Each row was made from one walk, in order. Every step used is in the known rows, and no mark comes twice. Write each row's walk.
(in the rows, 128 means zero)
Known rows
deporav -> pavak -> maluz -> bopeb: [135 146 217 215  95 119 140 115 134  98 150 105 125 123  95 119 147 100
 175 129 171 106 172  97]
bopeb -> fizuz -> kominun -> semu: [144 119 175 132 116 136  98 138 128  90 126 122 156 128 114 125 160  90
 128 114 174 153 148 132]
furu -> pavak -> maluz -> bopeb -> purel: [134  88 197 150  95 121 143 116 134  74 149 111 133 137 106 111 133  99
 169 122 181 112 166 105]
bitur -> kominun -> semu -> bopeb -> maluz -> pavak -> deporav: [108 176 197 110 121 144 139 124 168  45 156 133 143 138 129 108 151 113
 137 128 175 139 232 107]
fizuz -> kominun -> semu -> bopeb -> purel -> pavak -> deporav: [140  89 158 151  97 138 105 125 182  24 146  97 137 133 116 108 137 101
 143 148 178 180 203 114]
maluz -> pavak -> deporav: [139 140 165 136 107 116 150 113 146  62 153 110 136 124 118  97 141 119
 152 122 145  95 187 101]
pavak -> maluz: [139 126 213 148 121 121 148 112 121  77 146 105 140 130  98 116 163 111
 186 116 161 105 120 116]
kominun -> semu -> bopeb -> purel -> pavak: [144  81 164 171  87 137 131 147 164  56 127  85 138 138 109 116 146  93
 160 143 188 168 155 118]
purel -> pavak -> maluz -> bopeb -> semu -> kominun: [105 132 205 131 121 135 144 137 137  86 137 118 135 135  95 121 148  92
 180 139 187 124 174 111]
pavak -> maluz -> bopeb: [136 134 210 154 105 115 147 112 121  90 149 107 133 122 100 115 148 113
 173 121 166 122 178 103]
kominun -> semu -> bopeb -> maluz -> pavak -> deporav: [107 176 188 114 111 126 155 121 157  44 156 104 141 137 130 109 150 114
 142 133 176 142 209 111]
furu -> pavak -> maluz -> bopeb: [129 137 213 156 103 117 138 115 113  92 148 116 132 124 116 114 141 110
 168 128 179 122 171 106]
bopeb -> maluz -> pavak: [112 178 199 151 116 120 134 136 124  81 149 111 141 142 115 116 154 103
 154 117 153  80 144 107]
bopeb -> bitur: [150 132 173 149 118 126 137 136 144  87 124 112 141 131 100 109 157  85
 163 107 147  80 145  83]
kominun -> semu: [157 121 169 132 110 128 146 136 132  87 123 101 139 121 116 123 161 102
 144 113 182 147 149 128]
fizuz -> kominun -> semu -> bopeb -> purel -> pavak: [144  83 164 169  91 143  89 150 161  55 132  97 138 138 110 123 146  90
 145 143 182 180 158 121]
furu -> bopeb -> semu: [133 124 173  98 119 127 172 134 128  84 113 124 140 128 103 114 163  84
 159 112 186 128 126 127]
furu -> bopeb -> fizuz -> kominun: [136 123 179 145 116 134 115 137 114  87 134 137 160 125 108 105 159  92
 140 111 158 130 127 123]
furu -> bopeb -> bitur -> kominun: [150 136 188 142 128 150 147 141 152  86 122 158 142 128 107 102 163  87
 155 102 164 101 168  85]
kominun -> semu -> bopeb: [146 122 167 117 103 134 141 147 137  82 129 104 144 120 118 120 163 105
 148 120 181 172 162 129]
fizuz -> kominun -> semu -> bopeb -> maluz: [109 166 199 119 122 139  98 146 135  63 143 114 148 136 119 128 164  95
 137 120 178 166 163 129]
bitur -> kominun -> semu: [158 121 181 126 121 149 126 142 146  89 123 137 141 122 115 123 162 102
 141 107 182 143 180 123]
semu -> bopeb -> maluz: [105 164 200 132 121 131 132 144 129  61 147 106 151 139 105 111 160 100
 167 116 157 114 149 117]
bitur -> kominun -> semu -> bopeb -> purel -> pavak -> maluz: [134  92 217 164 106 152 128 127 168  53 140 111 138 146 104 123 157  99
 179 143 197 165 164 116]
fizuz -> kominun -> semu -> bopeb: [144 125 167 114 107 139  94 150 135  82 134 118 143 119 122 127 161 102
 133 120 173 187 166 132]
semu -> bopeb -> purel: [144  74 158 127  97 131 137 143 150  64 139 105 146 136  98 105 147  97
 165 110 157 117 148 117]

Which walk is each row?
[130 119 176 133 112 137  81 146 123  84 141 130 165 132 106 109 155  94
 144 113 143 129 147 124]
semu -> bopeb -> fizuz -> kominun
[140  85 195 150  97 118 152 113 141  72 148 104 134 136  91 113 137 102
 174 116 169 111 172 103]
pavak -> maluz -> bopeb -> purel
[108 141 206 145 119 136 147 136 141 101 140 128 130 132  92 123 148  81
 177 124 184  96 172 111]
deporav -> pavak -> maluz -> bopeb -> semu -> kominun
[133  93 208 167 101 139 102 126 156  50 145  97 135 144 107 128 156  97
 168 149 191 182 143 122]
fizuz -> kominun -> semu -> bopeb -> purel -> pavak -> maluz
[142 134 171 123 109 136 142 146 156  83 119 108 142 130 115 118 164  84
 151 117 175 145 167  95]
kominun -> semu -> bopeb -> bitur
[106 182 197 126 112 133  96 149 133  77 148 119 143 138 130 129 160 101
 128 127 172 151 168 121]
fizuz -> kominun -> semu -> bopeb -> maluz -> pavak
[137 154 225 203 114 146 118 125 165 101 137 147 128 133  94 114 151  79
 168 117 164  81 206  67]
deporav -> pavak -> maluz -> bopeb -> bitur -> kominun
[143 136 171 120 112 140  99 149 154  82 124 121 141 129 116 122 163  81
 136 117 169 159 170  99]
fizuz -> kominun -> semu -> bopeb -> bitur
[110 130 200  91 129 132 154 133 129  94 140 130 138 131  96 120 150  94
 174 117 181 112 175 117]
pavak -> maluz -> bopeb -> semu -> kominun
[109 178 192 136 116 119 180 112 144  45 157 115 140 133 125  96 149 114
 150 128 166 107 179 102]
furu -> bopeb -> maluz -> pavak -> deporav
[129  91 208 180  99 131 137 121 152  49 148  87 138 147  94 113 152 101
 195 144 174 134 129 110]
semu -> bopeb -> purel -> pavak -> maluz
[141  93 161 181  90 120 144 111 171  36 146  89 132 130 101  93 121 108
 160 143 164 124 219  90]
maluz -> bopeb -> purel -> pavak -> deporav
[155 137 184 134 115 147 127 140 160  99 118 141 135 124 112 122 153  87
 134 110 185 139 226  89]
maluz -> bopeb -> bitur -> kominun -> semu
[107 181 197 127 107 129 138 146 134  78 143 107 143 140 127 125 160 103
 143 128 178 139 165 119]
kominun -> semu -> bopeb -> maluz -> pavak
[103 180 198 138 109 125 131 145 129  76 151 110 145 141 119 113 156 105
 156 123 154 105 155 110]
semu -> bopeb -> maluz -> pavak
[119 125 169  91 122 133 144 150 131  98 130 132 140 125  99 116 144  89
 157 110 173 108 187 116]
maluz -> bopeb -> semu -> kominun
[102 175 189 126 114 123 148 119 152  44 163 108 144 138 122  99 145 115
 154 128 151 107 199 103]
semu -> bopeb -> maluz -> pavak -> deporav
[109 181 207 122 116 147 121 150 146  81 145 135 144 142 127 123 162 101
 139 121 178 135 190 115]
bitur -> kominun -> semu -> bopeb -> maluz -> pavak
[150  80 166 195  95 129 127 137 153  60 131  88 136 140  96 107 140  94
 172 134 163 108 133 108]
bopeb -> purel -> pavak
[137  91 210 191 105 126 140 114 147  54 144  87 135 147  92 114 151 100
 195 141 172 113 119 108]
bopeb -> purel -> pavak -> maluz
[148 139 188 149 119 143 115 139 156  99 127 151 137 127 100 107 146  88
 149 102 153  92 221  72]
maluz -> bopeb -> bitur -> kominun
[156 132 183 127 126 151 127 142 161  90 116 140 140 129 112 122 162  84
 141 105 180 127 186  97]
bopeb -> bitur -> kominun -> semu
